In the rows, zero is written as 128.
Known rows, with every step that occurs
vulapu lotesi rusuf: [160 109 113  89 132 138 142 145 131 137 140 130  74 115  94 117 130 136
 140 145 120 106  95 153  99 111 145 148  76 144 119]
lakor vulapu lotesi rusuf: [177 150 131  91 106 134 130 140 154 132 160 128 116 128  82 118 108 145
 133 148 126  87  77 147 124 119 141 163  94 134 107]
ruzad rusuf defef vulapu lakor: [134 118 215 125 121 122 165 144 114 123  96 140  73 142 101 129 129 140
 168 102 139 125  83 191 102 101 118 156 160 109 160]
lotesi vulapu ruzad: [153 118 165 109 114 194 139 138 140 139 126 137  68 125 102 128 144 116
 134 109 106 130 114 129 137 127 120 158 104 130 130]
lakor rusuf vifuv ruga: [120 126 125 140 207  67 122 140 184 125 104 159 175 124  90 144  92 119
  98 155 118 137  89 141 185 115  81 162 110 130 107]
ruga vifuv rusuf defef: [157  87 152 119 198 152 158 138  82 138 111 182 128 121 118 143 116 118
 129 111 134 159  86 196 119 136  90 176 146 139 139]
vifuv rusuf: [147 105 124 113 170 137 153 126 113 123 122 145 128 114 112 112 124 128
 133 140 137 126 106 161 130 114 117 148 121 119 114]
vifuv ruga: [135 126 126 127 164  92 125 148 143 128 147 148 151 147 106 141 106 132
 118 134 135 135 105 111 142 118  98 129 117 120 130]
ruga vifuv rusuf lotesi vulapu: [183  76 140 108 233 207 164 145 108 154 121 187 120 118  57 118 114 107
 142  96  61 131  68 168 155 139 109 190 132 166 130]
vulapu lakor rusuf: [102 139 149 102  92 116 119 129 153 129  90 117 138 110 126 125 119 120
 145 170 119 127 136 155 172 102 131 148 124 125 113]
defef rusuf: [139 124 160 156 152 135 141 126 125 138 126 159  82 116 141 117 123 126
 107 114 120 122 113 152 114 120 109 126 115 130 114]
gidup rusuf: [125 112 125 118 141 114 139 128 101 113 129 142 155 122 107 112 117 131
 128 139 109 130 109 139 110 142 135 119 120 125 109]
vifuv rusuf gidup vulapu ruzad: [134  82 153 113 178 142 174 130 103 101  93 180  84 123  91 121 135 129
  99 120 126 126  15 152 168 115  65 191  86 142 102]
ruga vifuv rusuf gidup vulapu: [150  80 144 143 228 125 159 128  88 124 103 200 130 128  85 130 114 123
 106 116  88 151  31 177 159 143  74 195 126 168 106]
lakor vulapu defef: [168 155 139 122 109 106 123 148 142 129 122 125 191 149 143 130  95 132
 132 134 151 129 114 144  95 130 146 142 141 106 132]
gidup vulapu lakor rusuf: [110 142 167 104  91  66 125 129 157 126  85 117 128 116 116 126 121 134
 137 160 119 134  91 144 188  95 114 158 111 140 137]
defef rusuf gidup vulapu: [128 116 170 176 191 103 155 133 120 123  99 198  61 137 119 122 126 136
  73  91  97 124  33 145 141 135  75 148 105 145 105]
defef rusuf lotesi vulapu lakor: [146 110 191 113 174 200 156 161 144 138  85 175  46 121  89 110 128 122
 120  87  66 113  70 154 158 120 120 143 105 148 129]
vulapu defef: [149 114 118 121 133 114 136 152 115 137  98 131 150 133 152 129 117 125
 141 129 150 146 136 149  67 123 151 127 124 116 142]
vifuv rusuf lakor vulapu defef: [170 127 139  92 167 121 157 121 152 110 119 124 191 130 135 108 113 112
 136 143 166 128  62 185 120 126 148 172 131  69 122]
defef vulapu: [143 134 171 149 136 121 148 128 130 135 129 120 115 140 101 125 120 135
 137 117 128 131 103 131 114 125 112 136 141 127 154]
lotesi vulapu defef rusuf ruzad: [181 106 181 137 171 164 162 140 119 151 114 160  72 129 137 103 136 120
 121  78 112 138  97 176  61 132 156 151 102  84 123]
lakor rusuf lotesi vulapu ruzad: [139 116 147  91 132 191 147 143 160 143 103 152  77 110  79 124 123 110
 128 114  84  95  87 121 186 108 110 182  99 143 117]
rusuf gidup vulapu ruzad: [120 105 154 127 139 136 149 134 118 105  94 164  77 137 104 138 141 132
  94 106 113 129  40 122 167 128  76 174  94 148 116]
lotesi rusuf gidup: [120 108 127 129 190 170 148 134 137 127 121 176  66 141 103 119 132 132
  92 122  90 119  78 140 131 142 112 163 102 136  85]
rusuf lakor vulapu: [132 165 150 114 119 127 122  94 183 109 154 106 164 137 124 123 125 115
 117 130 137 112  77 132 181 146 139 155 142  93 121]
gidup vulapu lakor: [119 126 170 103 101  93 132 140 133 114  92 117 116 131 110 126 134 140
 136 134 123 144  80 134 164 110 116 141 109 144 155]

Rows
[145 105 160 120  97 103 152 115 125 117 130 140  75 112 103 123 146 127
 155 118 125 106  78 149 130  90 109 175 107 139 128]
gidup vulapu ruzad rusuf
[112 110 128 103 160 119 144  97 130  95 136 121 153 116 112 104 140 110
 125 141 116 130  77 151 136 153 152 132 119 101 114]
gidup rusuf lakor
[123 108 120 152 165 138 143 123 107 120 120 176  97 135 110 118 130 121
 134 110  97  97 105 161 120 131 129 155 145 121  76]
ruzad rusuf gidup
[142 104 142 116  96 157 143 113 121 121 138 139  83 108 115 121 145 116
 164 129 127 100 127 159 118  95 129 165 119 124 107]
vulapu ruzad rusuf
[133 116 169 144 149 153 149 100 120 126 134 151  82 116 135 106 141 127
 102  97 118 117  93 152 123 126 124 144 104 100 105]
defef rusuf ruzad
[139 102 146 109 180 133 164 145 101 123 101 162 108 126 129 131 127 135
 118 111 162 135  76 170 116 119  98 150 129 112 136]
vifuv rusuf defef
[163 124 170 118 128 116 162 161  96 135 106 127  87 141  98 147 120 148
 138  96 165 124  63 156  82 117 108 133 128 123 177]
rusuf defef vulapu lotesi
[162  89 132 128 190 155 145 120  95 142 134 163 151 109 107 125 113 111
 145 138 110 149 109 186 133 129 107 172 137 148 118]
ruga vifuv rusuf
[132 105 135 123 203 149 145 129 165 123 108 154  88 119  95 118 135 123
 101 135  96 134  84 157 136 135 116 166  93 148 111]
lotesi rusuf vifuv
[127  99 146 101 115 162 150  82 150 106 143 121  78 104 121 112 165  94
 166 126 132 101  96 171 144 107 143 177 116  97 110]
vulapu ruzad rusuf lakor
[120 110 150 113 152 112 149 145  89 107 109 159 133 134 122 131 118 141
 114 112 134 137  82 152  96 147 121 124 132 116 131]
gidup rusuf defef
[168  94 151 160 252  84 148 170 142 131  82 193 138 131 125 136  95 120
  90 119 134 160  68 177  87 115  87 143  92 127 125]
vulapu defef rusuf vifuv ruga
[102 133 120 145 159 122 127 126 138 130  99 164 129 128 122 130 112 122
  98 139 107 114 106 140 166 133 108 158 131 123  78]
lakor rusuf gidup
[114 125 166 116 181  34 125 149 188 109  69 149 162 125  74 143 101 131
 105 161 108 153  39 146 222  97  70 175  92 149 133]
gidup vulapu lakor rusuf vifuv ruga
[154 132 161 130 126 151 137 108 160 102 125 148 138 116  87 126 124 116
 133 127 110  92  77 173 165 116 109 199 128 128  89]
lakor vulapu ruzad rusuf vifuv
[165 139 163 169 172 131 142 151 126 130  97 196 133 151 142 124  90 128
  82 108 125 117  66 173  92 143 110 152 130 108  85]
lakor vulapu defef rusuf gidup
[152 102 166 100 131 187 156  96 162 124 147 132  44 111  99 108 169  93
 166 103 107 104  91 173 138 116 153 186 116  98 114]
lotesi vulapu ruzad rusuf lakor
[150 116 135 110 174 179 145 154 142 138 117 153  92 138  80 120 128 124
 127  83  82 109  84 113 148 138 132 145 122 146 138]
rusuf lotesi vulapu
[140 154 153  99 145 148 137  97 205 115 168 119 115 135 112 108 132 119
 109 138 121 105  62 141 169 139 140 178 113  98 109]
lotesi rusuf lakor vulapu
[145 101 135 101 186 164 156 156 116 124 117 167 126 131  57 105 115 129
 125  96  62 111  62 125 131 152 141 137 118 144 121]
gidup rusuf lotesi vulapu
[158 143 163 120  69 149 133 108 146 117 158 135 126 124 104 123 119 123
 155 132 129  82 105 155 142 105 125 180 136 113  94]
lakor vulapu ruzad rusuf
[167 112 170 151 155  66 158 151 114 140  95 164  93 127 155 120 116 133
 114 108 145 146  75 163  67 106 114 133  97 132 148]
gidup vulapu defef rusuf
[167 159 128 107  84 115 118 140 133 123 148 115 169 131 101 133 102 139
 138 137 140  94  92 136 137 123 139 141 123 127 119]
lakor vulapu lotesi
[131  95 120 131 212 153 158 133 104 115 103 180 120 130 105 115 123 125
 104 124 117 124  70 163 141 135 100 160 124 123  83]
vifuv rusuf gidup
[160 116 125 104 167 141 149 172 149 161  84 153 128 128 107 122 101 118
 140 114 101 116 103 142 114 114 150 159 120 125 134]
lakor rusuf lotesi vulapu defef
[160 112 168 139 197 185 159 152 139 148 118 186  49 125  92 112 123 123
 105  70  74 102  69 136 134 132 113 141 111 146 126]
defef rusuf lotesi vulapu
[135 110 143 140 183 157 153 137 129 130 110 175  81 116 114 117 118 128
  99  92 105  99  76 134 137 118 101 134 110 148 122]
defef rusuf lotesi
[115 132 192 135 158 110 144 131 174 124  61 120 139 116  83 127 111 120
 128 156 105 145  84 181 181 112 102 170 129 138 133]
defef vulapu lakor rusuf vifuv
[135  98 137 130 208 106 167 135 104 107  97 183 107 136  94 116 125 140
  97 115 116 129  24 151 156 128  80 172 108 136 105]
vifuv rusuf gidup vulapu
[105 120 152 127 128 111 141 125 138 116  86 163  89 122 105 137 126 127
  94 131 113 114  48 130 189 112  72 188  94 143  99]
lakor rusuf gidup vulapu ruzad
[108 134 140 146 154  72 136 127 142 127  93 164 120 134 109 129 115 134
  94 130 104 118  60 127 181 125  89 169 118 137 100]
lakor rusuf gidup vulapu
[102 135 185 140 144 127 144 136 143 129  72 144 113 137  92 126 108 130
 117 144 100 128  78 164 173 120  99 167 138 121 109]
defef vulapu lakor rusuf gidup
[125 146 190 146 136  92 155 140 138 145 100 138 106 138 120 144 106 138
 118 111 151 130  89 150 127 114  92 154 151 112 155]
lakor rusuf defef vulapu
